Every row comes from one small tree of marks. The marks that hang from a mark follow it in brackets, in the order of their numbers. Every link used is in the known rows. Which tree was each row made from?
Known rows
Q_296[Q_106 Q_142[Q_488 Q_990[Q_757]]]: [ 0.75  1.25  0.63  0.16 -0.70 -0.70 -1.07 -1.60  0.89  1.09 -0.17 -0.97
 -1.56 -0.38 -2.12 -0.03  3.25 -0.16 -1.19  0.41 -0.58 -1.77  3.59  0.68]
Q_757[Q_296[Q_106 Q_142] Q_990]: [ 1.33 -0.79 -6.26  0.17 -0.06  0.06  0.72 -2.03  0.61  1.03 -1.32 -0.96
 -0.09  1.97  0.55 -0.30  0.26  0.27  0.22  0.09  0.07 -0.01  1.19  0.84]
Q_488[Q_142[Q_296 Q_990]]: [ 0.63  0.10  1.17 -2.21 -1.26  0.95 -1.07 -1.33 -0.05  0.46 -0.11 -0.10
  0.51  0.68 -0.33 -0.75  2.45  0.57 -0.71  0.33 -1.80 -0.52  0.09  0.84]
Q_990[Q_142]: [-0.79 -0.51  1.60 -0.82  0.22 -0.52 -0.27  0.07 -0.03  0.79  0.21  0.49
 -0.86  0.47 -0.30 -0.30  1.64 -0.21 -0.37  0.28  0.17 -0.17  1.24  0.65]
Q_106[Q_296[Q_142[Q_488 Q_990[Q_757]]]]: [-2.30  1.03  0.90  0.23 -0.55  0.37 -0.86 -1.63  0.42  1.52 -0.12 -1.17
 -1.77  0.20 -2.06 -2.07  4.36  0.24 -1.80 -0.05  0.46 -0.17  0.85  0.90]
Q_990[Q_142[Q_488]]: [-0.98  0.54  2.71 -1.54 -0.29 -0.27 -0.82 -0.31 -0.32  2.30  0.88  0.28
 -1.03  0.91 -1.14 -0.97  3.36  0.23 -0.34  0.27 -0.34 -0.41  0.84  1.10]
Q_990[Q_106 Q_142[Q_488] Q_757[Q_296]]: [-2.84  4.11  0.18 -0.56  0.05 -0.84 -0.91 -0.72 -0.04  1.63  0.65  0.31
 -2.38  0.61 -2.40  1.89  1.75  0.06  1.63 -0.24 -0.38  0.80 -0.08  2.44]
Q_757[Q_296[Q_106] Q_990[Q_142]]: [-1.28 -1.41 -5.40 -1.17  0.33 -1.28  0.61 -0.90  0.34  2.33 -0.87 -0.63
 -0.50  1.38 -0.50  0.72 -0.14  0.03 -1.81  0.33 -0.13 -0.87  1.45  2.62]
Q_990[Q_106[Q_296] Q_142[Q_488] Q_757]: [-3.62  2.33  0.83  0.17  0.74 -0.76 -1.16 -0.22 -0.36  1.74  0.61 -0.67
 -2.13 -0.25 -1.92  0.35  3.32 -0.69 -1.50 -0.25 -1.13  1.18 -0.15  0.65]
Q_990[Q_106]: [-0.05  1.25 -0.09  0.77  0.25  0.00 -0.36  0.23 -0.01 -1.39 -0.22 -0.19
  0.77 -0.73  0.31  1.54  0.07 -0.44  0.63 -0.18 -0.65  0.87  0.33 -0.67]
Q_990[Q_142[Q_488] Q_757]: [-1.56  2.79  2.23 -0.84 -0.14 -1.15 -0.99 -0.12  0.01  2.69  0.72  0.51
 -2.35  0.16 -2.49 -0.43  3.22  0.03 -0.89 -0.02 -0.41 -1.21  0.83  1.99]
Q_142[Q_296[Q_106] Q_488]: [-0.67 -0.53  0.10 -0.91 -0.77 -0.69 -0.37 -1.37 -0.43  1.41  0.05 -0.90
 -0.34  0.79 -0.13  1.08  1.32  0.24 -0.13 -0.06 -2.76 -0.08 -0.96 -0.44]
Q_990[Q_106[Q_296]]: [-2.08 -0.59 -1.20  0.99  0.81  0.43 -0.09 -0.22 -0.30 -1.06 -0.24 -1.34
  0.43 -0.73  0.35  0.88  0.35 -0.74 -0.17 -0.29 -0.66  2.55 -1.16 -1.39]
Q_142[Q_296[Q_106] Q_488 Q_990[Q_757]]: [-1.94  1.00  0.26 -1.11 -1.08 -1.36 -0.88 -1.20  0.30  1.27  0.03 -1.07
 -1.22 -0.42 -1.85  1.54  1.72  0.38 -1.57  0.04 -2.63 -2.15  1.12  1.55]
Q_990[Q_106[Q_296] Q_142[Q_488]]: [-2.88  0.46  1.96 -0.60  0.44  0.05 -0.98 -0.50 -0.64  1.51  0.67 -0.92
 -0.63  0.36 -0.68  0.06  3.45 -0.58 -1.08 -0.08 -1.00  2.03 -0.46 -0.07]
Q_296[Q_106]: [ 0.65 -1.85 -1.66  0.24  0.20 -0.83  0.00 -0.27  0.02  0.20 -0.29 -0.85
 -0.17 -0.17 -0.04  1.19 -0.69 -0.80 -1.36  0.41 -1.02 -0.15  1.50 -0.84]
Q_990[Q_106 Q_142[Q_296] Q_757]: [-1.89  2.88  0.55 -0.32  0.47 -1.34 -0.82 -0.09 -0.02 -0.54 -0.29  0.68
 -1.95  0.16 -0.37  2.03  1.30 -0.38  2.00 -0.35 -1.64  0.01 -0.04  0.44]
Q_296[Q_106 Q_142[Q_488]]: [ 1.78 -0.30  0.13  0.25 -0.49  0.06 -0.65 -1.71  0.18  1.21 -0.01 -0.76
 -0.58  0.93 -0.39 -0.34  3.09 -0.44 -0.02  0.41 -0.80  0.20  1.44 -1.24]
Q_488[Q_142[Q_990[Q_757]]]: [ 0.64  2.23  0.05 -0.99 -0.56  0.39 -1.33 -0.35  0.67  0.87 -0.10  0.32
 -0.99 -0.84 -1.81 -0.68  1.96 -0.08 -2.63  0.43 -0.50 -1.33  1.96  2.07]
Q_296[Q_106 Q_142[Q_990]]: [ 1.65 -1.78 -0.75  0.18 -0.47 -0.31 -0.31 -1.33  0.65 -0.52 -0.73 -1.00
 -0.17 -0.17  0.03  0.08  1.78 -0.58 -0.59  0.72 -0.17 -0.92  3.65 -0.64]
Q_757[Q_296[Q_142[Q_488]] Q_990[Q_106]]: [ 0.54  3.37 -2.72  0.16 -0.66  1.27 -0.29 -2.08  0.43  1.03 -0.73 -0.46
  0.45  1.78 -0.14 -0.23  2.61  0.91  2.06 -0.48  0.00  1.18 -0.10  1.47]

Which tree is each row?
[-0.98 -2.37 -0.78 -0.96 -0.76 -0.65 -0.10 -0.87  0.12 -0.50 -0.59 -1.20
  0.34 -0.22 -0.13  1.46  0.46  0.10 -0.99  0.34 -2.00 -1.43  1.09  0.29]
Q_142[Q_296[Q_106] Q_990]
[ 0.09 -0.89 -1.18 -0.90 -1.17  0.32 -0.44 -2.64  0.26  1.20  0.04 -1.47
 -0.63  1.13 -1.28  0.02  2.35  0.43  0.43  0.46 -0.44  0.19  1.88  1.48]
Q_757[Q_296[Q_106 Q_142[Q_488 Q_990]]]
[-0.43  3.31 -0.73  0.27 -0.56  0.31 -0.36 -1.96  0.19  1.60  0.10  0.04
 -2.38  1.69 -1.80 -0.66  1.87  0.83  2.56 -0.33  0.65  0.62 -0.85  1.44]
Q_990[Q_757[Q_296[Q_142[Q_488]]]]
[-3.24  1.42 -2.47  1.36  1.03 -0.53 -0.30  0.17 -0.02 -0.71 -0.25 -0.96
 -1.11 -1.14 -0.91  1.35  0.21 -0.95 -0.96 -0.49 -0.54  1.26 -0.95 -0.58]
Q_990[Q_106[Q_296] Q_757]
[ 0.45  0.30 -1.33 -1.33 -0.60 -0.69 -1.20 -1.15  0.38  0.77 -0.63 -0.49
 -1.21 -0.25 -1.35  0.76  1.41 -0.32 -2.58  0.47 -2.60 -1.86  1.63  0.71]
Q_488[Q_142[Q_296[Q_106] Q_990[Q_757]]]
[-3.18  0.18  1.08 -0.40 -0.46  0.86 -0.97 -0.70 -0.15  0.26  0.41 -1.78
  0.56 -1.25 -1.02  0.30  3.03  0.09 -1.69 -0.18 -1.03  0.85 -0.16  0.61]
Q_142[Q_488 Q_990[Q_106[Q_296]]]
[-1.90  1.03  0.67 -1.26 -0.21 -2.16 -0.89 -0.94 -0.22  2.52  0.18 -0.25
 -2.36  0.77 -1.51  1.05  2.69 -0.18 -1.13  0.14 -2.50 -1.08  0.54  0.95]
Q_990[Q_142[Q_296[Q_106] Q_488] Q_757]
[ 1.81 -1.27 -1.39 -1.34 -0.30  0.16 -0.83 -1.48 -0.36  0.96 -0.53 -0.53
 -0.20  1.02  0.58  0.25  1.12 -0.55 -1.02  0.41 -2.98  0.76 -0.01 -1.39]
Q_488[Q_142[Q_296[Q_106]]]
[ 0.89  0.49 -4.41 -0.51 -0.60  0.27  0.18 -2.51  0.45  2.63 -0.70 -1.16
 -0.13  2.29 -0.52 -0.76  2.01  0.61 -0.26  0.02 -0.33 -0.09  0.62  1.40]
Q_757[Q_296[Q_106 Q_142[Q_488]] Q_990]
[-1.31  0.30 -5.15  0.65  0.49 -1.40  0.36 -0.80  0.13  0.91 -0.27 -0.90
 -1.89  0.23 -1.76  2.16 -2.09 -0.52 -0.16  0.14 -0.56  0.17  0.24  1.24]
Q_990[Q_757[Q_296[Q_106]]]
[-1.81  0.77  3.41 -2.08 -0.77 -0.25 -0.79 -1.08 -0.69  1.99  0.78  0.38
 -1.06  1.53 -0.69 -0.52  3.43  0.88  0.88 -0.11 -1.48 -0.57 -1.05  0.94]
Q_990[Q_142[Q_296 Q_488]]
[-2.10  3.62  1.95 -0.60 -1.09 -0.43 -1.40 -0.66  0.27 -0.33  0.10 -0.41
 -0.64 -0.94 -1.63  1.75  2.24  0.67  0.59 -0.51 -2.25 -1.20  0.17  1.48]
Q_142[Q_296 Q_488 Q_990[Q_106 Q_757]]
[-1.70  4.03  2.40  0.05  0.05 -1.01 -1.39  0.13  0.16  1.35  0.56  0.43
 -1.70 -0.57 -1.75  1.09  2.89 -0.52  0.34 -0.11 -1.03 -0.51  1.39  0.78]
Q_990[Q_106 Q_142[Q_488] Q_757]
[ 0.55  0.25 -4.95  1.15  0.35 -0.92  0.17 -1.71  0.37  0.33 -0.73 -0.74
 -2.31  1.22 -0.99  0.93 -0.49 -0.58  1.30  0.16  0.20  0.94  0.82  0.47]
Q_990[Q_757[Q_296[Q_106 Q_142]]]
[-2.22  0.75 -2.02 -0.62 -0.92 -1.18 -0.54 -1.35  0.44  1.90  0.44 -1.39
 -1.76 -0.23 -3.38  1.64  0.22  0.43 -1.57  0.19 -0.76 -1.18  1.06  3.04]
Q_142[Q_488 Q_990[Q_757[Q_296[Q_106]]]]
[ 0.03  3.49 -2.08 -0.74 -0.45  0.62 -1.20 -1.06  0.38 -0.08 -0.21 -0.22
 -1.11 -0.39 -2.02  1.37  0.66 -0.12 -0.11  0.05 -0.80  0.29  0.83  2.63]
Q_488[Q_142[Q_990[Q_106 Q_757[Q_296]]]]
[-1.37 -1.11  1.53 -2.02 -0.46 -1.42 -0.77 -1.34 -0.56  2.36  0.33 -0.35
 -1.12  1.34 -0.53  0.57  2.82 -0.02 -0.61  0.33 -2.71 -0.26  0.38 -0.08]
Q_990[Q_142[Q_296[Q_106] Q_488]]
[-0.68  2.05  3.21 -0.85 -0.28 -0.22 -1.27 -0.23 -0.26  0.93  0.71  0.02
 -0.26  0.06 -0.44  0.77  3.44 -0.28  0.25  0.02 -1.04  0.49  0.99  0.63]
Q_990[Q_106 Q_142[Q_488]]
[-1.33  2.14  3.33 -1.33 -0.46 -0.16 -1.28 -0.83 -0.58  0.75  0.39  0.20
 -0.38  0.91 -0.17  0.99  3.42  0.24  2.01 -0.23 -2.25  0.63 -0.33  0.04]
Q_990[Q_106 Q_142[Q_296 Q_488]]
[-0.38  1.52 -1.24 -0.19  0.47 -0.56 -0.25  0.33  0.27  0.35 -0.63  0.14
  0.59 -0.04  0.45  0.39  1.89 -0.28 -1.10  0.01 -0.04 -0.85  2.02  1.39]
Q_757[Q_990[Q_106 Q_142]]
[-2.03  1.56  0.04 -0.73 -0.81 -0.80 -0.40 -0.44  0.42 -0.47 -0.39 -0.04
 -1.12 -0.41 -1.22  0.74  0.61  0.73 -0.13 -0.15 -1.03 -2.06 -0.01  1.88]
Q_142[Q_296 Q_990[Q_757]]
[-1.80  0.62 -3.54 -1.50  0.02 -0.59  0.68 -0.67  0.20  2.04 -0.35  0.22
 -0.54  1.62 -0.74 -0.63  0.61  0.80 -0.51  0.04  0.95 -0.74  0.37  3.58]
Q_757[Q_296 Q_990[Q_142]]
[ 1.44  1.19  1.14 -0.87 -0.52  1.08 -1.56 -0.36  0.39 -0.66 -0.03 -0.28
  1.25 -1.15 -0.28  0.47  2.38 -0.42 -1.26  0.32 -1.20  0.21  2.10  0.36]
Q_488[Q_142[Q_990[Q_106]]]
[-0.99 -0.37  0.82 -0.03 -0.18  1.19 -0.40 -1.94 -0.32  1.67  0.00 -1.01
 -0.65  1.34 -0.47 -2.46  3.75  0.13 -0.06 -0.15  0.02  1.70 -1.27 -1.02]
Q_106[Q_296[Q_142[Q_488]]]
[-1.72  2.58  2.32 -0.71 -0.99 -0.40 -1.01 -0.16  0.64  1.43  0.46 -0.22
 -1.28 -1.00 -2.63  0.02  2.42  0.81 -1.66 -0.02 -0.24 -2.10  1.01  2.52]
Q_142[Q_488 Q_990[Q_757]]
[-1.47  1.66 -3.42 -0.70  0.29 -0.37  0.06 -0.51  0.26  0.78 -0.55  0.09
 -0.14  0.98 -0.35  1.13  0.60  0.18  0.41 -0.12  0.27  0.15  0.70  2.65]
Q_757[Q_296 Q_990[Q_106 Q_142]]
[-2.94 -1.01 -0.37  0.08  1.05 -0.12 -0.34  0.01 -0.49 -0.05  0.16 -0.83
 -0.59 -0.11 -0.10  0.57  1.86 -1.08 -0.95  0.02 -0.45  2.17 -0.01 -0.63]
Q_990[Q_106[Q_296] Q_142]
[-2.49  4.14 -0.75 -0.23 -0.99 -0.10 -0.90 -1.00  0.35  0.17  0.54 -0.78
 -1.01 -0.60 -2.82  1.94  1.02  0.63  0.62 -0.34 -0.62 -0.19  0.36  3.18]
Q_142[Q_488 Q_990[Q_106 Q_757[Q_296]]]
[ 0.30 -2.02 -3.10 -0.28 -0.65  0.02  0.10 -2.26  0.49 -0.37 -0.66 -1.26
 -0.65  1.00 -0.53  0.77  0.56 -0.05  0.74  0.61  0.19  0.23  2.39  0.93]
Q_757[Q_296[Q_106 Q_142[Q_990]]]
[ 0.38  0.38 -3.99 -1.06 -0.50 -0.44 -0.80 -1.43  0.41  1.52 -0.21 -0.89
 -1.77 -0.06 -2.38  1.15  0.24 -0.52 -1.92  0.54 -1.06 -0.50  1.76  2.56]
Q_488[Q_142[Q_990[Q_757[Q_296[Q_106]]]]]
[-3.22  1.10 -0.80 -0.63  0.36 -0.05 -0.53 -0.44 -0.05  2.31 -0.11 -0.94
  0.27  0.48 -0.42 -0.70  4.08 -0.02 -3.40 -0.32 -0.67  0.13 -0.17  1.14]
Q_757[Q_990[Q_106[Q_296] Q_142[Q_488]]]
[-0.03 -0.43 -0.86  1.62  0.72  1.05 -0.27 -1.14 -0.15 -1.20 -0.60 -1.14
  0.07  0.26  1.03 -0.35  2.04 -0.83  0.92 -0.20  0.03  2.83 -0.31 -2.22]
Q_990[Q_106[Q_296[Q_142]]]
[-0.02  4.43 -0.74  0.97 -0.34  0.43 -0.76 -1.77  0.23  0.40 -0.06 -0.12
 -1.72  0.98 -1.68  0.92  1.78  0.20  3.30 -0.54 -0.24  1.59 -0.54  1.13]
Q_990[Q_106 Q_757[Q_296[Q_142[Q_488]]]]
[-1.31  2.51  0.05  1.55  0.37  0.48 -0.87 -1.30  0.01  0.43 -0.01 -1.06
 -1.61  0.11 -1.10 -0.50  3.61 -0.61  0.51 -0.45 -0.21  1.81 -0.63 -1.24]
Q_990[Q_106[Q_296[Q_142[Q_488]]] Q_757]
[ 0.69  0.78  1.40  0.43 -0.56  0.81 -0.84 -0.95  0.70 -2.16 -0.66 -0.40
  0.75 -0.53  0.33  0.41  2.26 -0.20  1.87  0.19  0.32  0.21  2.59 -0.09]
Q_296[Q_142[Q_990[Q_106]]]
